Each row was made from one walk, in order. Every step used is in the known rows, and no mark comes twice. Write each row's walk.
Known rows
nifa sozib risu rarola zevamo: -2.34,-3.73,-2.35,5.02,-2.50,1.04,-2.46,5.20,0.81,0.08,-0.61,-1.21,-2.29,6.91,-0.53,-2.88,2.09,-0.59
palad diro modep: 0.64,1.14,0.85,3.47,-0.59,2.57,0.70,2.04,3.92,-0.61,3.71,1.41,-4.44,-1.84,-2.43,1.00,0.50,2.30
risu rarola palad diro modep sozib: 5.01,-1.65,-1.66,2.98,-2.46,1.59,2.94,3.14,3.15,0.35,6.40,-0.80,-4.83,-1.86,-4.47,-1.32,2.20,-1.99
gopem modep sozib risu rarola zevamo: 0.11,1.33,-2.11,3.56,-1.49,0.47,0.42,5.42,4.33,0.78,0.06,1.40,-2.93,-0.03,-3.89,-2.25,3.33,-4.92
modep sozib risu rarola palad: 1.75,-0.99,-4.03,0.64,-1.67,0.24,-1.02,1.85,1.74,1.21,3.84,-1.76,-1.14,0.45,-5.18,-4.53,2.04,-2.55
palad diro: 0.50,-0.82,0.57,5.53,0.14,1.77,0.50,1.96,2.41,-1.66,2.63,1.92,-2.14,-1.04,-1.29,1.06,0.09,1.47
diro modep sozib risu: -0.56,3.31,-2.03,-3.14,-0.07,1.54,-2.79,0.82,4.32,0.75,3.09,1.04,-3.21,-1.02,-5.46,-1.91,1.43,0.50
sozib risu rarola palad diro modep: 0.70,-0.64,-3.44,5.66,-4.04,1.81,-0.10,3.63,4.12,2.94,4.51,-4.08,-3.43,0.68,-4.36,-5.18,2.04,1.06
nifa gopem risu: -0.71,-0.31,0.17,3.76,0.89,-0.91,1.50,-1.70,-0.30,-1.28,1.17,0.08,-2.66,1.48,3.58,-2.47,0.07,-0.07
rarola palad: 2.32,-2.92,-1.18,0.33,-2.16,0.67,0.62,-1.78,-0.57,0.79,2.39,-2.30,-0.35,-0.77,0.19,-2.53,0.30,-1.14
modep sozib risu: -0.78,1.25,-2.47,-0.87,0.87,0.75,-3.31,0.72,2.52,-0.42,2.08,1.38,-0.69,-0.05,-4.59,-2.34,1.07,-0.57
nifa gopem modep: 1.89,2.92,1.31,3.01,-0.24,0.15,1.88,-1.81,1.45,0.14,-2.12,1.04,-2.35,-0.89,4.22,1.53,0.71,-1.39
risu rarola palad diro modep: 3.77,-1.98,-1.41,4.72,-3.53,1.39,3.24,3.10,2.38,1.47,4.86,-2.73,-4.07,-0.91,-2.56,-1.87,1.71,-0.53
palad diro risu rarola zevamo: 1.24,-5.83,-1.77,7.82,-2.98,1.37,2.52,6.47,4.27,-3.22,2.41,-1.07,-5.62,2.10,-2.92,2.41,2.17,0.11
modep sozib risu rarola: 0.13,1.02,-3.22,0.39,-0.08,-0.27,-1.47,3.25,2.19,0.57,1.67,0.01,-0.88,1.04,-5.15,-2.65,1.87,-1.77
sozib risu rarola palad diro: 0.50,-2.23,-3.51,7.41,-3.50,1.15,-0.10,3.46,2.70,2.20,3.56,-3.65,-1.63,1.38,-3.47,-5.16,1.65,0.38
palad diro modep rarola zevamo: 2.80,-2.20,0.38,3.42,-2.25,1.91,1.57,6.60,5.51,-1.37,4.36,1.25,-5.07,-0.06,-4.58,2.55,2.23,0.48
diro risu rarola: 0.16,-2.15,-2.15,0.59,-2.32,-0.73,1.28,3.77,1.01,-1.47,-0.01,-2.91,-3.71,1.47,-1.81,1.76,1.95,-0.54
modep rarola zevamo: 2.68,-4.30,-0.41,-0.09,-2.10,-0.78,1.11,5.51,1.77,-1.01,0.98,-0.31,-0.65,2.29,-2.71,1.87,2.05,-2.29
gopem modep sozib risu rarola palad: 1.15,2.42,-2.50,2.19,-1.98,0.62,0.28,2.97,2.74,1.72,2.14,0.04,-3.02,-2.05,-3.68,-3.98,3.23,-4.82
risu rarola: 1.18,-0.30,-0.83,1.61,-1.08,-1.31,2.06,2.96,-0.44,1.39,-0.43,-1.88,-0.22,1.29,-0.76,-0.50,1.00,-1.45

Which walk is each row?
2.12,1.07,-3.49,-1.69,-2.45,1.16,-0.81,1.65,3.61,2.21,4.50,-2.04,-3.56,-0.53,-5.90,-4.19,2.46,-1.38 => diro modep sozib risu rarola palad
-1.00,-2.92,-3.68,5.11,-3.01,-0.33,-0.31,4.76,2.72,2.24,-0.58,-3.38,0.04,4.68,-2.75,-4.09,1.65,-0.81 => sozib risu rarola zevamo
2.26,-0.79,-2.46,2.73,-2.13,3.57,-1.28,0.79,5.04,0.11,7.44,-0.03,-4.90,-2.18,-5.34,-3.51,1.63,0.62 => rarola palad diro modep sozib risu
2.25,-1.73,-3.57,4.55,-1.59,1.51,-0.63,3.34,3.48,0.03,5.57,-0.48,-2.68,-0.32,-5.96,-3.72,2.12,-1.58 => modep sozib risu rarola palad diro
-4.04,-0.31,-1.02,1.88,-0.52,1.74,-4.96,1.67,0.07,-0.55,0.18,0.60,-1.99,4.23,0.20,-2.39,0.97,1.44 => nifa sozib risu
1.05,-1.42,-1.57,4.70,-1.25,0.82,3.26,4.28,2.04,-0.81,8.15,0.21,-7.09,-1.59,-4.06,-5.28,2.76,-2.76 => gopem risu rarola palad diro modep sozib
2.63,-0.96,0.06,3.10,-3.57,1.55,1.77,6.00,3.77,-2.41,4.22,0.14,-6.85,-3.28,-2.96,2.40,3.91,-2.84 => gopem modep rarola palad diro risu
3.01,-1.95,-0.50,3.36,-2.83,3.00,1.29,0.11,3.18,0.30,5.75,-1.00,-4.29,-2.33,-1.81,-1.63,0.84,0.87 => rarola palad diro modep
0.94,1.90,-1.94,3.91,-0.68,2.25,-0.32,4.88,5.86,0.06,5.05,1.19,-5.18,-0.99,-6.61,-1.20,2.10,0.82 => palad diro modep sozib risu rarola
2.11,-5.16,-1.70,4.44,-3.13,2.58,0.83,0.98,2.53,-2.69,5.23,-1.81,-5.19,-1.27,-1.84,0.09,1.26,0.69 => rarola palad diro risu
1.58,1.80,-1.93,6.11,-1.90,1.86,0.69,4.40,4.36,0.59,4.08,1.29,-4.58,-2.72,-4.52,-3.20,3.27,-3.79 => gopem modep sozib risu rarola palad diro
1.98,-4.56,-3.06,0.72,-4.01,-0.12,1.90,2.45,0.57,-0.93,2.23,-4.81,-3.92,0.88,-1.55,-0.25,2.27,-1.39 => diro risu rarola palad
2.31,0.97,0.95,1.62,-1.11,1.61,0.75,5.45,4.57,-1.03,4.70,1.49,-4.81,-1.68,-4.42,2.64,1.91,1.34 => palad diro modep rarola
-0.96,-3.31,-2.29,7.42,-2.94,2.43,-2.33,4.36,1.01,-0.20,3.51,-1.36,-4.04,4.06,-1.24,-3.96,2.10,0.38 => nifa sozib risu rarola palad diro
0.68,-2.64,-1.32,6.08,-1.89,1.09,1.79,5.36,3.29,-2.94,2.85,-0.93,-5.39,0.40,-2.83,2.40,1.82,1.00 => palad diro risu rarola
-1.40,-2.68,-2.74,3.45,-3.04,1.20,-2.71,3.05,-0.68,0.99,1.68,-2.61,-2.41,4.78,-0.45,-4.60,2.07,-0.59 => nifa sozib risu rarola palad
